What can hang from each mark:
q_661: q_14 q_716
q_177: q_860
q_663: q_860 q_964
q_240: q_964
q_716: q_964
q_14: q_443 q_661
q_964: q_240 q_443 q_663 q_684 q_716 q_860
q_443: q_14 q_964
q_684: q_964
q_860: q_177 q_663 q_964

Every row comes from one small tree of marks. The marks that hang from a mark follow it in brackets, in the order of their numbers. Every link used is in the known rows. Which tree was each row made from?
In the rows, zero is written as 128.
Known rows:
q_860{q_177 q_964{q_240 q_663}}: [ 95 143 132 133 126 157 128 137 120  89 140 128 138 122 135 118 109 116
 117 141 126 113 144 125 127 128 130 133 133 105 218 141 124 139 105 128
 123 113 123 146 147 114 141 132 150 116 120  97 133 137 126 129]
q_860{q_663 q_964{q_240}}: [100 137 135 133 123 143 117 137 124 109 124 131 130 125 131 120 120 118
 113 149 129 112 134 127 134 124 129 125 134 118 185 140 116 141  96 126
 128 122 124 130 136 125 135 131 143 100 112 101 132 140 134 129]
q_684{q_964{q_716}}: [128 149 126 134 126 135 125 120 123 124 142 127 141 114 116 129 101 116
 124 132 131 130 131 113 128 131 129 129 142 118 134 153 133 122 132 161
 128 125 125 128 119 133 118 130 133 125 120 137 131 111 126 123]
q_860{q_964{q_240 q_443{q_14} q_663 q_684}}: [ 81 142 134 125 109 166 100 126 123 101 144 132 137 115 171 110  57 109
 147 128 113 112 138 113 125 139 115 112 129 115 174 165 141 135 102 149
 139 119 122 149 156 122 132 123 137  94 127  86 118 115 152 130]
q_14{q_443 q_661{q_716{q_964{q_663 q_860}}}}: [120 141 130 132 142 134 123 125 124 126 138 135 146 100 124  98 137 111
 139 117 133 108 149 112 125 130 122 142 123 136  65 141 131  97 135 173
 135 115 130 132 157 120 143 122 104 110 121 117 139 118 112 121]
q_661{q_14{q_443{q_964{q_663}}} q_716}: [124 135 136 131 119 114 130 140 129 130 130 127 132 114  99 109 124 122
 135 127 119 109 147 110 125 122 126 121 127 119  81 148 126  78 141 134
 147 115 123 112 148 116 132 146 120 104 131 132 127 124 143 122]
q_14{q_443 q_661{q_716{q_964{q_240 q_663}}}}: [113 134 139 133 139 142  98 126 125 119 138 134 153  95 119 100  94 115
 131 118 132 106 152 113 128 130 122 145 137 140 114 134 127 108 136 177
 138 120 126 131 128 110 141 121 108 113 128 112 136 118 106 125]
q_860{q_177 q_663 q_964{q_240}}: [106 145 135 133 118 149 122 141 120  90 122 131 136 132 121 121 124 112
 107 155 128 103 144 129 133 123 143 139 138 106 232 143 119 143  92 122
 119 117 123 133 139 128 148 127 158 104 111  97 136 146 130 131]
q_663{q_860{q_177 q_964{q_443 q_684 q_716}}}: [ 97 168 124 127 126 142 131 132 123  88 127 131 149  86 148 112  69 100
 122 125 108 112 132 115 125 134 140 126 131  94 252 197 150 123  85 138
 117 103 123 133 140 162 130 132 154  84 144  70 131 140 145 129]
q_14{q_443 q_661{q_716{q_964}}}: [134 136 135 130 143 125 107 122 126 128 124 136 149 109 105 103 127 116
 126 120 135  99 140 117 126 125 135 145 134 144 100 127 125 109 142 164
 129 128 130 114 119 127 142 116 108 114 141 129 137 134 108 125]
q_860{q_964}: [114 134 127 127 138 137 127 129 125 117 128 132 132 131 130 122 139 121
 118 136 129 114 124 127 128 127 131 120 127 120 156 134 120 134 113 120
 124 127 125 127 135 128 132 131 137 113 133 121 130 145 132 128]
q_14{q_443{q_964{q_663 q_716 q_860}}}: [103 151 130 133 122 133 132 127 120 123 151 129 150 105 147 119 112 104
 149 121 115 134 148 110 125 132 112 126 131 118  75 156 125 102 135 145
 154 105 122 139 162 115 121 130 137 114 116 117 133 110 124 118]
q_663{q_964{q_716 q_860{q_177}}}: [111 152 125 127 140 135 130 132 123 101 147 128 145 122 129 119 124 109
 148 120 115 120 137 126 128 135 124 131 136 105 142 153 128 114 109 128
 134 104 129 134 144 144 137 127 140 116 135 107 142 121 128 123]
q_964{q_860}: [123 131 126 130 127 130 133 129 125 126 135 127 131 125 134 125 144 120
 134 126 125 132 132 128 129 130 123 126 125 123 100 131 134 122 123 136
 132 121 130 134 144 128 128 130 124 131 125 122 133 120 135 125]
q_684{q_964}: [132 143 127 132 118 137 121 122 128 130 131 130 129 124 109 130 124 128
 122 135 132 130 128 121 130 129 135 135 136 125 129 132 130 130 133 150
 124 131 126 119 125 129 120 134 132 128 122 146 131 116 132 125]
q_661{q_716{q_964}}: [140 131 127 135 145 144 131 124 124 127 126 127 127 123 106 112 123 130
 119 131 130 106 127 126 129 126 143 124 125 133 103 121 127 110 138 155
 130 125 126 112 124 132 134 133 120 127 135 133 130 134 125 127]
q_240{q_964{q_443{q_14{q_661}} q_684 q_716}}: [107 145 123 110 107 130  86 118 122 113 134 127 152 105 171  98  55  88
 141 126 115 114 138 115 120 143 131 131 124 138 141 171 143 109 131 147
 128 134 126 149 123 160 141 110 107  96 129 100 113 106 149 126]
q_14{q_443{q_964{q_684}} q_661}: [115 151 137 126 114 113  88 121 129 130 123 135 158 107 149 115 106 102
 145 118 123 130 145 111 122 136 124 137 136 131 120 130 130 118 140 133
 140 126 128 122 126 126 124 120 119 103 160 122 128 125 119 129]
q_177{q_860{q_663{q_964{q_716}}}}: [125 142 126 128 138 125 125 141 122 115 131 130 136 121 116 121 107 110
 156 121 123 124 119 128 135 125 134 121 122 112 136 141 111 115 115 116
 141 114 121 133 129 147 133 124 144 101 107 124 139 111 132 121]
q_716{q_964}: [133 131 126 137 142 142 120 123 120 126 128 135 126 125 118 122 123 129
 124 129 133 118 130 131 128 127 139 128 121 131 121 105 123 132 136 155
 130 121 122 119 126 125 117 129 125 141 128 137 131 135 133 128]
q_860{q_964{q_240 q_684}}: [ 95 142 133 131 128 146 103 130 128 106 130 130 140 116 154 119  88 113
 124 126 117 124 132 123 128 133 114 113 132 112 177 155 134 139 111 138
 131 126 125 136 123 122 125 131 136 106 156  92 135 131 134 131]
q_661{q_14 q_716}: [136 122 130 131 131 113 131 138 131 126 124 120 117 131  98 113 130 128
 121 125 120 103 133 122 126 125 134 115 131 120 108 144 133  88 129 133
 128 125 129 114 123 131 137 142 110 115 142 123 131 129 151 125]
q_860{q_663}: [129 131 130 131 118 124 129 135 127 129 121 127 123 133 125 129 139 126
 122 135 132 123 132 130 133 122 134 130 123 126 144 138 124 126 112 127
 125 122 126 128 143 134 137 126 136 111 100 120 129 130 126 128]
q_860{q_177 q_663 q_964{q_240 q_443 q_716}}: [ 91 155 136 132 109 153 113 137 114  85 133 128 144 118 128 114  82  97
 119 150 121 102 146 116 133 129 135 140 142  98 248 179 129 131  89 142
 125 102 118 140 142 147 139 127 154  91 100  68 129 138 123 128]
q_684{q_964{q_240 q_443 q_716 q_860}}: [102 150 127 134 109 153 108 121 118 111 156 125 142 100 129 118  72 103
 140 131 117 137 138  98 132 143 115 133 146 110 124 168 145 119 124 186
 144 109 122 138 131 138 105 139 124 114 112 102 128  90 129 120]
q_663{q_860}: [131 131 125 129 137 122 144 131 133 126 117 134 126  97 121 126 122 134
 118 121 124 134 119 129 131 128 138 126 126 126 154 127 127 129 106 123
 121 122 131 119 129 134 130 135 134 124 134 125 126 128 146 128]
q_240{q_964}: [126 131 118 117 126 128 125 134 124 119 126 125 130 121 123 117 124 122
 116 138 125 126 121 132 126 129 138 134 113 138 119 149 126 124 141 118
 125 132 124 127 123 143 135 130 125 127 120 134 126 123 132 126]
q_964{q_240 q_663{q_860} q_716}: [109 136 131 135 136 140 135 133 128 115 138 127 138  76 142 119  65 123
 123 115 116 141 133 117 133 133 116 119 137 116 176 151 129 119 100 145
 131 111 126 148 131 124 127 136 139 119 121 100 133 109 143 125]
q_663{q_964{q_684}}: [117 144 126 123 134 131 107 129 131 123 130 130 135 124 148 122 105 125
 150 107 115 130 125 132 128 133 115 118 124 121 122 152 134 122 117 124
 136 121 127 125 134 136 126 132 131 106 154 119 133 117 132 129]
q_860{q_663 q_964{q_240 q_684 q_716}}: [ 96 151 135 134 122 147 102 136 122  98 132 127 148 116 163 119  72  99
 120 134 115 118 140 124 133 127 116 111 134 107 196 184 129 128  91 145
 131 121 121 146 133 134 131 126 149  87 125  78 139 128 132 130]
q_443{q_14{q_661} q_964{q_684}}: [123 143 135 124 106 126  92 112 128 132 125 133 143 123 165 109 102 107
 144 129 123 116 143 117 122 144 142 115 136 133 122  85 125 124 133 126
 138 132 130 130 126 123 135 119 115 108 158 138 115 125 148 130]
q_684{q_964{q_443}}: [120 147 127 130 107 140 114 121 124 131 137 129 126 119 109 125 108 122
 132 135 128 126 128 110 129 134 132 141 135 121 126 152 140 125 131 161
 130 119 122 118 134 142 109 137 128 116 113 130 120 111 126 125]
q_177{q_860{q_964{q_240 q_443 q_663 q_684}}}: [ 83 145 128 133 119 159 106 141 123  94 143 130 139 100 151 113  56 102
 154 121 110 130 125 118 127 136 114 119 115 103 175 169 139 125 119 142
 144 112 114 156 145 135 116 136 140  98 125  82 129 107 135 126]
q_177{q_860{q_663 q_964}}: [115 140 127 129 132 135 138 144 121 109 121 134 129 124 117 122 140 111
 128 147 131 109 118 128 133 120 143 124 116 113 165 127 109 131 112 108
 127 122 121 135 139 136 137 126 148 103 106 125 137 137 135 124]

Write each row's tree:
[125 134 135 119 133 113 118 126 135 131 125 128 152 112 114 109 133 118
 130 120 130 109 140 116 124 125 123 146 137 142 113 145 130 109 136 137
 126 135 137 119 121 129 153 114 106 101 141 122 133 129 106 126]
q_14{q_443 q_661{q_716}}
[123 149 127 123 142 126 120 133 139 122 118 133 133  94 137 118  96 129
 140  98 112 136 116 137 131 133 126 114 127 120 153 152 134 121  95 125
 133 120 129 114 133 144 125 137 138 104 163 117 131 117 150 129]
q_663{q_860 q_964{q_684}}
[118 132 139 135 118 119 105 138 127 125 126 125 143 112  92 108 102 122
 129 127 114 105 146 110 127 127 126 125 144 120  99 131 121  91 141 139
 152 116 124 103 115 113 128 144 123 108 155 129 131 124 145 125]
q_661{q_14{q_443{q_964{q_240}}} q_716}
[105 154 112 124 116 143 128 138 120  92 143 117 152 105 162 108  88  93
 131 129 102 135 143 129 121 132 126 129 107 109 141 206 153 102 123 139
 124 114 120 162 162 150 141 128 136 115 112  87 141 104 134 124]
q_240{q_964{q_663 q_684 q_716 q_860{q_177}}}
[ 88 136 133 131 120 160 118 133 121 108 146 128 131 113 142 114  85 117
 133 135 122 124 133 113 129 135 116 127 130 113 170 161 129 129 107 143
 139 111 120 143 150 126 124 138 135 102 110  85 118 125 129 127]
q_860{q_964{q_240 q_443 q_663}}
[125 129 137 131 119 108 109 136 126 136 125 136 134 120 109 123 130 118
 133 125 119 114 143 117 124 128 131 130 133 121 104 122 121 104 144 129
 143 118 120 110 127 120 114 137 130 118 142 138 126 132 149 125]
q_661{q_14{q_443{q_964}}}
[134 141 129 134 136 132 100 121 128 124 121 129 142 113 136 101 103 112
 126 120 127 108 137 121 124 132 137 125 126 132 110 130 138 105 136 165
 127 128 129 126 118 136 138 124 102 110 158 116 134 128 123 129]
q_14{q_661{q_716{q_964{q_684}}}}
[101 140 125 130 128 150 134 139 120 107 142 132 127 110 128 116 107 111
 148 135 123 118 117 117 127 130 128 124 112 110 151 148 123 121 124 124
 137 106 116 149 154 139 123 133 139 106 104 109 124 122 134 122]
q_177{q_860{q_964{q_443 q_663}}}
[118 138 130 127 122 142  99 113 111 126 138 141 133 113 146 101 120 103
 148 131 131 102 145 114 125 144 141 135 126 138  93  91 129 126 128 171
 132 120 125 136 145 134 127 114 100 121 123 122 115 122 152 124]
q_716{q_964{q_443{q_14{q_661}} q_860}}
[111 137 124 121 129 133 120 130 123 123 142 130 128 124 129 115 127 122
 160 115 115 129 125 120 131 137 114 130 124 118  88 148 130 114 116 131
 144 104 125 124 153 151 120 136 123 103 129 107 121 109 131 124]
q_663{q_964{q_443 q_860}}
[103 143 133 128 135 138  93 127 130 110 142 125 150 112 149 119  53 113
 151 102 110 135 134 127 130 138 105 113 139 115 145 167 132 120 114 144
 146 119 126 136 115 135 123 130 135 103 158  98 136 104 134 126]
q_663{q_964{q_240 q_684 q_716}}
[122 141 135 134 123 107 114 135 121 130 135 134 143 108 114 120 103 108
 135 125 117 112 148 110 123 127 126 124 137 115 116 138 123  97 140 138
 143 112 120 118 122 124 112 134 131 113 139 130 132 127 151 121]
q_661{q_14{q_443{q_964{q_716}}}}
[119 139 131 127 115 127 113 112 117 129 144 131 151 118 162 105 118  94
 147 136 123 113 149 109 124 147 141 116 142 130  88  83 114 113 131 134
 144 123 132 138 133 123 138 119 112 116 139 137 120 120 150 122]
q_443{q_14{q_661} q_964{q_716 q_860}}
[ 93 159 132 135 110 150 105 139 123  85 122 131 144 129 141 119 100 105
 111 143 119 111 146 131 130 126 136 130 133 101 237 166 134 143  89 127
 120 119 121 137 142 132 143 126 159  95 127  84 140 141 132 134]
q_860{q_177 q_663 q_964{q_240 q_684}}
[ 91 134 126 134 113 151 122 129 117 111 160 122 141  98 157 114  68 105
 149 122 111 142 145 105 130 140 100 127 129 111 125 174 142 109 116 168
 150  97 121 160 154 131 119 135 121 113 102  75 125  93 127 120]
q_964{q_240 q_443 q_663 q_716 q_860}
[117 144 127 129 121 162 115 119 121 120 140 128 125 112 146 101  68 118
 145 124 115 101 136 119 125 134 130 114 117 128 111 150 149 102 124 174
 139 117 122 127 158 131 135 127 117 106 123 106 119 114 142 127]
q_661{q_716{q_964{q_443{q_14} q_663 q_684}}}
[114 156 120 142 125 154 122 130 119 101 142 131 138 113 148 115 112 108
 136 124 117 127 148 132 123 131 131 128 111 109 138 142 150 120 121 165
 128 106 120 147 170 125 124 131 134 133 124 103 142 119 136 128]
q_716{q_964{q_663 q_684 q_860{q_177}}}
[111 158 128 144 113 155  98 135 116  91 125 132 136 111 140 117  99 103
 124 133 119 118 152 133 132 130 136 136 124 108 166 142 145 134 108 168
 129 109 118 137 152 128 129 126 142 122 121  94 145 121 139 131]
q_716{q_964{q_240 q_684 q_860{q_177 q_663}}}
[106 145 132 136 102 157 106 126 124 118 146 128 128 106 120 121  75 122
 135 132 125 137 135 104 131 137 122 140 138 115 133 159 141 128 125 174
 140 107 119 137 140 127 111 142 130 118 100 114 118  94 125 125]
q_684{q_964{q_240 q_443 q_663}}
[104 142 138 131 100 141  84 116 129 124 139 132 145 112 176 107  69 105
 148 127 120 122 150 114 123 148 128 116 138 128 125  92 128 123 128 141
 147 123 127 145 135 104 135 123 116 107 150 122 114 107 146 130]
q_443{q_14{q_661} q_964{q_240 q_663 q_684}}
[103 148 131 131 127 130  98 142 124 102 133 129 149 105 137 119  57 102
 160 110 111 133 124 126 136 131 117 117 127 107 153 165 126 117 110 133
 147 112 121 143 120 142 127 127 147  96 126 101 146  97 138 124]
q_177{q_860{q_663{q_964{q_240 q_684 q_716}}}}
[138 130 135 116 124 126 125 117 130 131 127 127 137 129 135 103 128 122
 133 129 132  97 140 116 125 134 146 124 140 141 108 102 125 111 124 129
 125 142 139 127 121 125 166 112 102 107 140 135 121 128 136 127]
q_443{q_14{q_661{q_716}}}
[119 140 124 124 144 129 130 126 123 118 150 126 137 117 135 117 120 114
 152 115 117 134 130 125 130 134 110 117 135 116  93 148 126 113 114 136
 141 110 128 133 142 140 127 131 128 114 135 115 135 111 130 120]
q_663{q_964{q_716 q_860}}
[118 131 131 118 111 129 103 115 123 128 134 133 130 128 146 110 108 113
 145 127 130 108 141 111 123 141 139 137 134 138 136 108 127 129 122 137
 128 126 132 139 130 136 141 110 106 107 123 122 108 124 141 129]
q_964{q_443{q_14{q_661}}}
[101 151 127 130 118 156 138 135 117  96 139 131 134 131 135 116 119 111
 130 146 122 107 140 121 124 128 135 140 123 104 207 164 133 126 105 128
 121  99 120 142 166 138 138 131 148 102 104  91 122 141 120 128]
q_860{q_177 q_964{q_443 q_663}}
[103 165 126 133  98 136 113 134 117  96 135 124 146 113 154 117  89  89
 142 133 108 127 150 120 129 133 129 138 128  98 180 204 159 112  97 151
 130 101 122 147 167 158 134 124 141  96 105  68 135 111 127 127]
q_964{q_443 q_684 q_716 q_860{q_177 q_663}}
[105 150 130 130 142 134 106 130 134 109 132 128 149  79 144 116  46 118
 142  95 106 138 125 127 133 140 113 111 139 111 170 169 134 121  94 143
 139 114 129 129 115 140 122 137 139 100 166  93 135 106 151 127]
q_663{q_860 q_964{q_240 q_684 q_716}}
[122 144 125 132 127 134 153 139 130 108 123 132 130  95 123 124 120 129
 116 125 123 127 132 128 128 128 147 136 124 111 195 141 134 125  97 122
 115 111 128 134 153 133 141 134 147 123 116 113 131 129 142 128]
q_964{q_663{q_860{q_177}}}
[122 147 130 130  93 139 133 128 117 112 124 129 132 135 133 118 151 108
 132 156 124 100 150 127 130 132 160 129 130 114 138  91 119 128 108 116
 135 115 124 122 167 125 150 121 149 119 103 139 124 134 154 127]
q_443{q_14 q_964{q_860{q_177 q_663}}}
[110 146 131 119 111 140 106 116 123 116 141 127 140 116 169 116  54 103
 154 117 112 116 136 116 123 138 121 114 132 124 148 168 150 121 118 155
 136 127 126 143 135 144 129 114 126 104 132 103 119 112 147 127]
q_964{q_443{q_14} q_684 q_716}
[118 150 129 135 117 131 112 123 124 128 135 124 147 115 155 121  79 106
 137 125 109 136 134 119 124 136 123 110 132 115 129 142 132 112 134 135
 146 119 123 132 125 131 117 134 136 113 148 118 130 122 129 126]
q_443{q_964{q_684 q_716}}
[130 139 135 131 143 130 120 126 127 126 132 137 151 102 116 102 121 118
 132 118 134 105 145 112 125 125 128 144 127 142 102 137 125 101 139 167
 131 123 128 126 139 118 143 117 107 111 125 124 134 125 109 124]
q_14{q_443 q_661{q_716{q_964{q_663}}}}
[ 98 150 133 133 107 148  99 117 119 116 144 125 149 112 174 113  61  98
 151 125 104 126 148 114 126 145 120 101 140 116 109 120 135 120 125 151
 156 119 125 141 132 116 125 127 132 117 154 116 131 105 158 124]
q_443{q_14 q_964{q_240 q_684 q_716 q_860}}
[109 143 129 115 125 130 106 113 120 121 151 134 145 118 157 101 102  99
 170 112 119 108 143 109 125 149 125 126 141 126 107 129 125 111 109 144
 141 112 132 139 145 149 137 114 104  90 130 107 116 105 145 120]
q_663{q_964{q_443{q_14{q_661}} q_716 q_860}}
[107 152 133 113 121 130  82 113 127 117 142 134 149 114 174 101  61  97
 172 103 115 112 139 112 123 146 123 121 139 125 139 153 135 113 111 144
 139 118 130 144 130 150 135 112 112  80 148 100 116 105 142 126]
q_663{q_964{q_443{q_14{q_661}} q_684 q_716}}
